Every row comes from one small tree of marks. The marks that hang from a mark follow it in brackets, in alphabetical order. Every link used is in the known rows. Which tree was each row made from?
(in the rows, 128 means zero)
Known rows
mazo[rami[raredir]]: [139 126 114 120 162 138 134  77 127 150 164 116 150 132 129 128 134 117]
mazo[rami]: [130 119 107 107 154 134 141  85 135 138 129 122 143 138 140 138 136 117]
vibag[rami[guvuf[tavek[milisa]] mazo raredir]]: [179 131 134 119 161 169 130  52  93 163 169 144 110 129 116  86 101  94]
vibag[rami[mazo raredir]]: [141 137 135 115 150 166 129  87  85 161 184 149 127 119 134 106  93  94]
raredir[rami]: [131 137 115 100 144 153 129  74 146 128 102 169 139 124 163 137 123 115]
mazo[rami[guvuf[tavek] raredir vibag]]: [160 141  88 134 170 148 124  55 119 172 148  99 139 134 111 104 132 104]
rami[mazo raredir vibag]: [150 156 120 111 172 151 118  84  93 173 181 152 128 129 114 102 102  80]
raredir[rami[guvuf[tavek[milisa]] mazo vibag]]: [180 138 101  99 167 161 140  36 128 160 102 175 109 138 124  95 112  93]
razo[milisa]: [134 124 102 127 146 124 100 112 130 106 135 131 141 149 150 147 122  95]
razo[milisa[rokiviz] vibag[rami[mazo raredir]]]: [152 100  85 149 170 157  85 118  69 147 166 125 132 153 130 148  58  97]
razo[milisa[tavek] vibag[rami[raredir]]]: [148 118 100 138 177 161  74 132  98 136 165 137 158 167 145 133  81  97]
raredir[rami[guvuf[tavek] mazo vibag]]: [159 137  92 106 156 161 141  37 126 168 100 158 113 128 135 101 119  90]
raredir[rami[guvuf mazo]]: [143 131 106 101 158 165 150  36 132 165 118 156 130 125 153 114 127  95]
rami[guvuf[tavek] mazo raredir vibag]: [169 148 107 127 173 153 122  48  95 181 165 127 115 126 106  82 123  76]
mazo[rami[guvuf[tavek[milisa]] vibag]]: [172 135  90 113 169 144 127  62 132 154 117 122 127 150 111 109 125 109]
rami[guvuf[tavek] raredir vibag]: [159 165 103 137 164 153  95  64 112 164 146 121 129 125 115  98 126  92]
razo[milisa[tavek] vibag]: [142 108  95 123 183 134  87 128 124 119 132 139 153 177 149 147 111  94]
razo[milisa[rokiviz tavek] vibag[rami[raredir]]]: [141 119  83 149 185 168  50 129  88 150 151 125 153 169 147 147  71 104]
rami[guvuf mazo raredir vibag]: [153 167 108 120 181 167 115  58  90 194 180 131 132 130 113  90 113  72]

Which tree is each row?
[159 140 122 117 143 163 112  76 112 135 121 146 115 133 135 107 107 109] | vibag[rami[guvuf[tavek[milisa]]]]
[143 146 124 123 157 179 126  64  84 182 184 129 130 121 135  96 100  86] | vibag[rami[guvuf mazo raredir]]
[138 104  78 145 167 132  73 126 109 114 116 122 139 162 142 174  92 109] | razo[milisa[rokiviz] vibag]
[179 142  95 126 177 147 120  55 123 164 151 117 133 145 100  99 123 107] | mazo[rami[guvuf[tavek[milisa]] raredir vibag]]
[144 183 102 130 170 166  87  75 105 176 163 125 146 129 123 106 115  88] | rami[guvuf raredir vibag]
[143 145  99 119 168 146 119  88 119 161 162 122 152 137 120 122 115 108] | mazo[rami[raredir vibag]]
[191 126 135 118 177 147 139  33 113 159 168 141 108 135 107  86 133  88] | rami[guvuf[tavek[milisa]] mazo raredir]
[131 115  77 140 176 164  55 134  96 139 120 133 147 175 156 157  73 106] | razo[milisa[rokiviz tavek] vibag[rami]]
[137 161 119 130 149 179 102  79  96 164 167 126 145 120 141 111 103 101] | vibag[rami[guvuf raredir]]
[149 145 120 136 142 168 107  70 101 155 154 123 128 118 134 103 113 106] | vibag[rami[guvuf[tavek] raredir]]
[138 102  82 131 183 164  77 120  83 154 136 136 137 176 149 144  72  93] | razo[milisa[rokiviz tavek] vibag[rami[mazo]]]
[178 116 116 100 161 154 155  22 139 147 104 169 109 135 136 103 130  99] | raredir[rami[guvuf[tavek[milisa]] mazo]]
[172 119 101 108 166 161 134  20 134 158  93 161 103 137 134 113 121 105] | raredir[rami[guvuf[tavek[milisa[rokiviz]]] mazo]]
[184 129 120 130 183 152 116  27 104 170 156 131 102 139 107  97 124  94] | rami[guvuf[tavek[milisa[rokiviz]]] mazo raredir]
[146 152  91 101 163 173 134  49 121 177 116 163 132 129 142 107 108  85] | raredir[rami[guvuf mazo vibag]]
[135 149  81 117 165 154 122  74 123 171 128 108 148 143 132 122 126 102] | mazo[rami[guvuf vibag]]
